Every row comes from one small tree of marks. The marks that hang from a mark follow it in brackets, in the order of their numbers. Every link used is in the known rows. Which tree was each row made from?
Known rows:
K287(K911(K537)): [1.205 -1.201 -0.246 -1.663 -1.976 -0.700 -0.487 -0.771 1.444 -0.316 -1.115 -0.641 -1.349 1.274 -3.930 0.108 0.737 2.041 -0.365 0.417 1.512 -0.027 2.966]
K813(K911(K287 K387 K906)): [4.356 -0.774 1.978 0.007 -2.284 1.553 1.840 -2.810 -1.181 -0.857 -1.910 0.991 0.283 3.451 -1.799 -0.375 4.944 3.460 0.295 0.752 1.743 2.942 2.478]
K813(K911): [0.556 -3.363 0.016 -1.756 1.116 -0.238 1.233 -1.462 0.408 -1.475 -1.751 -0.831 -0.858 1.171 -2.324 -0.711 2.969 -0.130 1.470 2.377 2.017 1.299 1.019]
K525(K911(K96)): [1.531 -1.074 0.773 -0.753 -0.940 2.283 1.700 -0.372 -1.068 0.055 -1.427 -0.880 -1.494 0.161 -3.650 -0.942 1.403 0.802 0.217 0.493 0.921 3.283 2.366]
K16(K628 K911): [0.613 -1.536 1.877 1.933 0.827 1.827 0.088 0.227 1.224 -1.344 -3.040 -0.670 -0.607 -2.659 -3.287 -0.282 4.212 0.044 0.286 5.338 2.465 3.229 1.580]
K525(K911(K813)): [0.448 -1.548 0.096 0.197 -0.338 2.871 2.008 -0.948 -1.046 1.202 -0.017 0.185 -1.078 -0.672 -4.008 -0.212 1.731 0.632 1.115 0.640 0.394 2.236 1.732]
K906(K911): [-1.032 -1.491 -1.344 -4.302 0.297 1.545 0.913 -0.182 1.923 -0.444 -0.202 -0.207 -1.388 0.079 -1.831 -0.068 1.871 0.717 0.866 0.656 2.326 1.371 1.607]
K694(K911(K96 K287 K906)): [3.369 0.973 2.369 -3.106 0.137 5.168 0.897 -2.164 -1.022 -0.141 -0.181 -0.169 0.574 3.804 -2.811 -1.034 2.815 1.908 -0.073 -1.926 1.328 4.120 1.883]
K911(K96 K813 K906): [3.820 0.267 1.724 -0.917 -0.676 5.253 1.586 -1.221 -0.751 0.817 -0.219 1.574 -0.514 0.612 -2.280 -1.265 1.931 1.527 -0.165 -2.316 -0.805 3.497 0.639]
K525(K911(K96 K906)): [2.722 0.014 1.562 0.824 -2.193 3.054 2.666 -0.009 -0.231 -0.285 -2.255 0.351 -0.435 -0.138 -3.383 -0.030 2.165 2.989 -0.353 -0.348 -0.008 2.979 2.533]
K628(K16): [-0.568 0.053 -0.102 -2.389 0.994 2.243 1.441 -0.399 1.084 -0.709 -1.119 0.522 -1.857 0.285 -1.466 -0.014 2.311 0.595 2.915 3.432 0.997 1.180 1.546]
K287(K911(K387 K537 K813)): [4.242 -0.408 0.500 -0.264 -3.577 1.510 -0.576 -2.453 -0.743 0.884 -0.465 1.802 -1.998 2.595 -3.211 -2.091 1.686 1.996 -1.404 -1.439 1.028 1.884 2.485]
K525(K911(K96 K287 K387 K906)): [5.594 1.415 2.709 0.909 -4.092 4.119 2.593 -1.744 -2.535 0.864 -1.977 1.111 -0.382 2.390 -3.288 -0.605 3.218 4.417 -0.734 -1.124 0.586 5.078 3.442]
K628(K16(K911(K96 K387 K906))): [5.310 1.877 3.103 1.877 -2.865 4.623 1.394 -1.020 0.177 -1.761 -3.546 3.419 -0.265 0.464 -0.055 -2.309 5.189 3.804 0.226 1.722 0.996 3.547 2.048]
K707(K911(K96 K287 K537 K906)): [4.261 -1.949 3.370 -2.588 -2.592 3.833 0.052 -2.317 -1.843 0.780 -0.950 0.650 0.712 1.379 -3.276 0.131 0.608 3.085 1.443 -0.483 -0.577 5.691 4.588]
K16(K628 K911(K287)): [1.068 -1.099 2.584 1.271 0.815 3.280 -0.216 -0.688 -0.077 0.192 -1.840 -1.159 -0.049 -1.279 -4.083 0.046 4.719 1.101 0.850 4.366 2.510 4.476 2.478]
K911(K96 K287 K813 K906): [4.381 0.633 2.447 -1.510 -0.415 6.667 1.102 -2.070 -2.063 2.495 0.992 1.000 -0.131 2.115 -3.419 -1.014 2.414 2.351 0.282 -3.196 -0.546 4.737 1.543]
K287(K911(K96 K387 K813 K906)): [7.200 1.796 1.322 0.366 -3.746 4.775 0.916 -2.420 -0.937 0.638 -1.312 2.543 -1.717 2.210 -2.312 -2.366 3.431 3.552 -2.768 -3.110 -0.358 3.129 1.080]
K707(K911(K906)): [1.662 -1.787 0.856 -1.473 -0.720 2.302 1.940 -1.002 0.598 -1.572 -2.370 1.398 -0.349 -2.292 -2.314 1.606 2.545 2.208 2.539 2.801 -0.745 2.508 2.501]
K694(K911(K387 K537)): [2.453 -0.516 1.406 -1.757 -1.503 0.153 -0.258 -2.136 -0.642 -1.720 -1.880 0.728 -0.979 3.799 -2.144 -2.126 1.259 0.020 0.230 0.396 3.393 3.250 3.223]
K911(K96 K387 K813): [5.101 -0.100 1.183 -1.100 -0.769 4.489 0.817 -2.527 -2.780 0.890 -0.756 1.774 -1.982 1.876 -1.748 -2.873 2.068 -0.333 -0.445 -1.624 0.880 5.175 0.656]
K911(K96 K387 K813 K906): [6.212 1.235 2.178 0.351 -2.230 4.931 1.750 -1.994 -1.757 0.470 -1.242 2.742 -1.099 1.750 -1.595 -2.271 2.757 2.093 -0.853 -2.437 -0.109 4.762 1.137]

Which tree is each row?
[4.014 -1.171 1.294 0.807 -2.310 0.102 2.234 -1.564 0.202 -2.397 -3.359 1.553 -0.492 1.920 -1.042 -0.791 4.476 2.622 0.007 1.616 1.482 1.714 1.859] : K813(K911(K387 K906))
[4.890 -0.188 0.736 -4.166 -1.313 6.453 0.190 -3.128 -2.333 2.768 1.335 1.534 -1.246 3.941 -1.512 -3.374 2.878 1.382 -0.852 -3.511 2.220 5.947 1.838] : K906(K911(K96 K287 K387 K813))
[4.005 -0.671 1.145 -4.132 -3.148 3.220 -0.838 -2.084 -1.483 1.597 -0.090 0.657 -0.805 4.757 -1.805 -2.714 1.191 2.106 -1.033 -2.412 3.033 5.414 4.088] : K906(K911(K96 K287 K387 K537))
[1.730 -1.722 0.714 -5.242 -1.333 3.480 -1.173 -1.129 -0.385 1.950 0.909 -0.692 -0.143 3.945 -2.834 -1.758 0.448 1.664 -0.234 -2.307 2.458 4.268 4.060] : K906(K911(K96 K287 K537))
[0.874 0.521 2.020 1.376 -0.639 3.389 1.811 -0.002 2.404 -1.925 -2.151 2.065 0.442 -1.619 -1.298 0.546 4.946 3.722 2.064 3.416 0.732 0.819 1.841] : K628(K16(K911(K906)))
[3.710 0.025 2.994 -1.625 -2.220 3.344 0.199 -1.006 -0.983 0.912 -0.234 0.418 0.346 3.020 -3.635 -0.334 0.547 3.099 0.158 -2.102 0.642 4.355 4.010] : K911(K96 K287 K537 K906)
[1.988 -1.262 1.344 1.333 -3.786 -0.331 1.084 -0.795 -0.899 -0.411 -2.529 0.672 -1.266 1.219 -3.594 -0.739 0.899 1.859 0.201 1.327 2.099 2.780 4.548] : K525(K911(K387 K537))
[2.367 -0.460 1.430 -4.726 1.410 4.571 0.185 -2.745 -1.902 0.273 0.207 -1.447 -0.384 3.913 -2.961 -1.898 2.133 -0.299 0.817 -1.320 2.466 4.736 1.327] : K694(K911(K96 K287))
[3.510 -0.122 1.862 0.976 -2.004 4.960 2.414 -0.544 -1.271 1.330 -0.661 1.210 -0.268 0.225 -3.557 -0.810 2.099 2.528 -0.444 -2.018 -0.827 3.614 1.752] : K525(K911(K96 K813 K906))
[1.387 -1.646 2.083 2.345 0.929 4.020 -0.011 -0.478 -0.096 0.121 -1.637 0.343 -0.570 -2.133 -3.634 -1.342 4.241 -0.570 0.193 3.503 1.603 4.017 1.136] : K16(K628 K911(K813))
[4.221 -0.430 3.345 2.801 -0.864 5.308 -0.270 -2.183 -2.220 1.387 -1.462 1.026 -0.275 0.272 -3.400 -2.000 5.502 1.048 -0.315 2.425 2.209 6.071 2.238] : K16(K628 K911(K287 K387 K813))
[4.853 0.660 3.135 0.480 -3.470 3.861 0.351 -2.373 -2.101 1.778 0.086 2.723 0.154 3.181 -3.071 -0.679 1.729 3.512 -0.015 -1.990 0.524 4.387 3.780] : K911(K287 K387 K537 K813 K906)
[3.169 -0.194 2.496 -2.283 -1.499 2.556 -0.034 -0.871 0.310 -1.453 -1.346 0.596 0.484 3.827 -2.596 -1.695 0.634 1.438 -0.581 -1.690 1.546 3.488 2.949] : K694(K911(K96 K537 K906))
[2.771 -0.968 2.923 -0.009 -0.957 5.481 -0.763 -1.093 -0.698 0.761 -0.204 2.040 0.162 1.053 -1.655 -3.594 2.121 1.342 1.241 0.123 0.759 3.903 2.397] : K628(K16(K911(K96 K537 K813)))
[4.600 1.572 2.461 -1.364 -1.289 5.722 1.366 -3.399 -2.280 0.595 0.286 2.131 -0.007 4.166 -2.679 -1.415 3.971 2.377 0.218 -2.018 1.274 4.312 1.766] : K694(K911(K287 K387 K813 K906))
[6.386 1.888 1.078 0.008 -3.900 2.643 1.229 -1.778 0.241 -1.093 -2.598 1.484 -1.821 2.006 -2.049 -1.158 3.382 3.979 -2.638 -1.506 0.459 2.346 1.711] : K287(K911(K96 K387 K906))
[4.410 0.670 2.226 0.592 -1.734 4.087 0.777 -1.658 -0.744 -1.482 -2.826 2.365 -0.986 0.772 -0.463 -3.065 4.639 1.648 0.763 2.305 2.166 3.911 1.448] : K628(K16(K911(K96 K387)))
[3.927 0.870 3.030 0.936 -1.096 7.091 1.206 -0.893 0.182 0.106 -0.943 3.121 0.612 -0.342 -1.277 -2.117 4.370 3.197 0.989 0.105 -0.468 3.103 0.938] : K628(K16(K911(K96 K813 K906)))
[2.871 -1.023 0.926 -3.325 -2.540 3.818 -0.608 -2.646 -1.497 2.582 1.295 1.613 -0.588 4.077 -2.315 -2.039 1.423 2.164 -0.082 -2.297 2.191 4.280 3.924] : K906(K911(K287 K387 K537 K813))
[-0.019 -2.452 -0.448 -3.799 -0.862 2.602 -0.538 -0.647 0.935 1.340 1.254 0.814 -0.485 1.754 -2.629 -1.443 0.143 0.749 0.462 -1.437 1.553 1.980 2.808] : K906(K911(K537 K813))
[4.037 0.651 3.139 4.683 -2.460 2.310 1.106 -0.103 1.003 -2.136 -4.676 1.710 -0.348 -1.729 -2.363 -0.446 5.828 2.565 -1.163 4.429 1.989 3.832 2.502] : K16(K628 K911(K387 K906))
[4.458 0.332 2.320 1.183 -3.377 2.360 0.701 -1.493 -0.644 0.274 -1.140 3.235 -0.634 1.873 -2.478 -1.455 1.349 2.532 -0.223 -1.190 0.314 3.354 3.031] : K911(K387 K537 K813 K906)
[4.255 -2.578 2.417 -1.893 -2.560 3.666 -0.579 -3.929 -3.849 1.935 0.003 2.151 -0.448 1.784 -2.855 -1.333 1.260 1.278 2.390 0.202 0.443 6.036 4.140] : K707(K911(K287 K387 K537 K813))
[1.297 -1.429 1.895 -3.399 0.455 4.191 -0.894 -2.919 -1.857 1.663 1.853 -0.159 0.370 4.549 -4.092 -1.676 0.728 0.264 1.284 -1.751 2.036 3.897 2.927] : K694(K911(K287 K537 K813))
[5.273 1.354 0.670 1.012 -3.468 3.367 1.332 -2.302 -0.096 -0.049 -1.270 2.590 -1.577 1.229 -2.664 -0.683 4.044 3.910 -1.728 -1.528 -0.226 1.155 1.263] : K287(K911(K387 K813 K906))
[5.785 -2.535 2.700 -1.480 -2.602 1.249 -0.370 -3.443 -3.008 0.567 -1.500 0.123 -0.085 6.020 -2.123 -3.148 2.034 1.390 -0.366 -0.991 2.670 5.419 3.658] : K813(K911(K96 K287 K387 K537))
[6.386 -0.227 1.438 -1.024 -3.889 2.965 -1.059 -2.941 -1.844 1.357 -0.651 1.676 -1.968 3.651 -2.786 -3.565 1.259 1.693 -2.466 -3.092 0.915 3.608 2.714] : K287(K911(K96 K387 K537 K813))
[2.740 -0.465 0.005 -3.598 -1.232 5.137 0.493 -2.860 -1.389 2.307 1.412 1.424 -1.053 2.821 -1.721 -1.621 3.208 1.673 0.200 -1.911 2.144 3.974 2.018] : K906(K911(K287 K387 K813))
[3.948 -2.614 2.522 -0.813 -2.087 0.552 0.565 -0.719 0.179 -1.182 -2.256 0.417 0.764 3.442 -2.058 -1.938 1.503 2.138 -0.333 -0.680 1.012 2.674 2.945] : K813(K911(K96 K537 K906))
[0.408 -0.227 1.546 -0.856 0.634 4.234 0.858 -1.398 0.281 -0.050 -0.548 0.448 0.055 -0.098 -2.133 0.066 4.314 2.368 3.129 3.231 1.670 2.142 2.112] : K628(K16(K911(K287)))
[5.409 1.494 2.401 -1.336 -1.601 3.410 1.362 -2.050 -0.656 -2.028 -2.592 1.626 -0.715 3.399 -1.224 -2.446 3.251 1.666 -1.055 -1.361 1.853 4.439 1.569] : K694(K911(K96 K387 K906))
[1.578 -2.097 0.414 -4.604 -1.511 1.895 -0.652 -0.426 0.871 0.475 -0.084 -0.185 -0.630 2.376 -2.073 -1.997 -0.074 1.049 -0.577 -1.422 2.454 3.292 3.155] : K906(K911(K96 K537))
